Each row was made from one small tree. The marks that hang from a mark follow it in brackets, in the order of their numbers. Every link used is in the known rows. Write each row's tree.
Known rows:
K559{K495{K69 K211} K639}: [  9   4   0  14  31   5  -3   0  -8 -20  10  16   3  25   5   2 -26  -1
  -6 -11]
K211{K495{K69}}: [ 15 -12  -3   3   5   2   3   2  12   1   3  18   3  17   8  -3 -27  18
 -11  -6]
K559{K495 K639}: [ 15  -3  -9   3  22   9  -4  -4   3 -24   1  12   6  21   5  12 -23  17
 -20 -14]
K748{K113}: [ 21 -12 -10  -5   6   3  17   8   9  -2  -2   7   4  13  10   5 -25  22
  -9 -15]
K495{K69 K211 K559{K639}}: [ 12   0   0  23  25  -3   7  -6  -5 -17   6  23  -3  18   6   2 -32   2
  16  -6]
K559{K639}: [ 15  -7 -11   1  15   3   7  -4   6 -14  -4  10   7  20   4  10 -24  20
  -7 -12]
K595{K639{K559 K905} K748{K113}}: [ 17 -23 -31 -15  18 -11  30  -2  -9   2   0   4   2  37  12   2 -34   1
 -14 -18]
K639{K559{K495{K69 K211}} K905}: [ 10 -13  -8  10  15  -2   2  12 -22  -2   7   5   1  34   3  -3 -34 -13
 -17 -20]
K639{K559{K495{K69 K113}} K905}: [ 18 -14  -7  13  16  -2  -6   3 -16 -10  10   9  -4  32   6 -12 -32 -11
 -17 -19]
K639{K559{K495{K113}} K905}: [ 19 -18 -12   3   8  -1  -3  10 -14 -10   4   6   1  33   6  -3 -29  -3
 -26 -22]
K475{K495}: [ 19 -13 -11  -1   4   5   8  10  11  -5   3   8   5  12   2  11 -23  26
 -13 -13]
K495{K69 K211}: [  8  -5  -1   9  14   1   3   9  -1   3   4  13   3  21   2  -3 -28   5
   3  -9]
K595{K639{K559} K748}: [ 14 -15 -29 -12  20  -5   5  -3  -1  -1   2   7   0  38   8   2 -30  11
 -15 -11]
K595{K639{K559{K495} K905}}: [ 12 -19 -25  -9  14  -1   3  -3 -14 -10   2   3   3  38   5   7 -31  -3
 -31 -22]
K559{K495{K113 K211} K639{K905}}: [ 11  -6  -1  13  25   1   4  10 -16 -18   9  15   9  32   4   4 -24  -7
 -11 -14]
K639{K559{K495{K113 K211}} K905}: [ 14 -15  -9   8  10  -2   0  21 -22  -4   6   8   5  37   5  -3 -29 -10
 -19 -19]
K595{K639{K905} K748{K113}}: [ 13 -19 -24 -16  21  -8  29  -2   0   1   2  10   5  30   9   7 -31   9
 -11 -14]
K495{K113 K559{K639}}: [ 22  -6  -3  16  18  -3   0  -6   5 -23   5  24  -3  19   8   1 -27  14
   7  -7]
K639{K559 K905}: [ 15 -25 -20  -4  -3  -3  13   9 -10   5  -5   0   5  30   2   4 -32   6
 -18 -21]
K595{K639{K559{K495}} K748{K113}}: [ 22  -9 -29 -14  27  -1   8  -2  -4 -15   7   6  -1  34  16   3 -31   8
 -24 -16]
K475{K495{K69 K211 K559}}: [ 17  -7  -1  20  15  -2   6   8   0  -9  12  22  -4   9   2   2 -31   8
   9  -5]

Which tree is each row?
[ 15 -21 -18  -3   3   3   2   9 -14  -4   0   1   3  32   4   7 -30   4
 -32 -25] : K639{K559{K495} K905}
[  5  -4  -1  15  28   2   8   1 -17 -16   8  15   5  28   1   5 -30 -10
  -8 -14] : K559{K495{K69 K211} K639{K905}}
[ 15  -9  -5   9  22   2   2   1  -7 -23   5  14   5  29   6   5 -23   3
 -18 -17] : K559{K495{K113} K639{K905}}
[ 13  -3   6  16  18  -2  -5  12  -1  -1   9  18   1  24   5 -14 -27  -1
   9  -5] : K495{K69 K113 K211}
[ 18  -7  -4  16  16  -2   7 -14   6 -19   3  27  -4  15  12   2 -30  14
   1  -4] : K211{K495{K69 K559{K639}}}
[ 14  -8 -12   1  10   5  -5  19 -12  -5   4   6   5  30   7   6 -27   5
 -22 -18] : K639{K559{K495{K211}}}
[  8 -10  -2  22  23  -7  16  -5 -13 -12   4  22  -2  23   2   3 -35  -7
  13 -10] : K495{K69 K211 K559{K639{K905}}}
[ 13   3   6  16  25   4 -14  13  -4 -12  14  18   0  26   6 -10 -25  -4
  -5  -9] : K559{K495{K69 K113 K211}}
[ 23  -5   1  21  21  -4   1 -12   5 -23   9  31  -5  18  15  -7 -29   9
   7   0] : K211{K495{K69 K113 K559{K639}}}
[ 19  -5  -8  15  16  -1  14   5  -1 -20   7  20   2  12   4  15 -27  15
   7  -7] : K475{K495{K211 K559{K639}}}
[ 23  -9 -10   5  11   5 -15  10  -5 -14   6   7  -1  30   9  -4 -25   8
 -22 -17] : K639{K559{K495{K113}}}
[ 10 -18 -15   1   6   1   4  20 -21  -1   2   3   5  35   3   7 -30  -5
 -25 -23] : K639{K559{K495{K211}} K905}
[ 17  -8   1  15  12  -3  -3  16   0  -5   6  25  -2  21   6  -2 -26   9
   7  -7] : K495{K113 K211 K559}
[ 15 -17 -11   9  13  -3  17  -8  -4 -15  -2  16   2  20   2  11 -32  12
  -2 -13] : K495{K559{K639{K905}}}
[ 17   2   5  29  29  -5   0  -3  -6 -20  10  27  -5  21   8  -8 -29  -4
  22  -3] : K495{K69 K113 K211 K559{K639}}
[ 21 -13 -30 -14  19  -7  19  -2  -1  -2   3   3   1  32  16   1 -31  11
 -11 -14] : K595{K639{K559} K748{K113}}
[ 19 -10  -8  11   7  -1  11  17   3  -7   7  19  -1  11   3  11 -28  19
   2  -9] : K475{K495{K211 K559}}
[ 21  -7   0  14  16  -2  -1   6   9 -11  13  14  -2  13   5  -7 -26  10
   1  -7] : K475{K495{K69 K113}}
[ 17  -2   7  25  20  -4  -5   7  -2  -6  11  26  -9  19   7 -12 -31  -2
  15  -3] : K495{K69 K113 K211 K559}
[ 13 -11  -1  19  18  -8  13   5 -12 -14   4  23   1  26   4   2 -29  -2
  10  -9] : K495{K113 K211 K559{K639{K905}}}
[ 21  -9  -4  16  13   0   4  -2   9 -13  10  19  -8   7   4   2 -30  17
   2  -7] : K475{K495{K69 K559}}
[ 23 -10   2  17  11  -4  -4   0   9  -9   8  30  -8  15  14 -10 -30  13
   1  -1] : K211{K495{K69 K113 K559}}
[ 13  -5   1  17  16  -2   2   5  -2  -4   6  23  -5  17   4  -3 -32   4
  10  -8] : K495{K69 K211 K559}
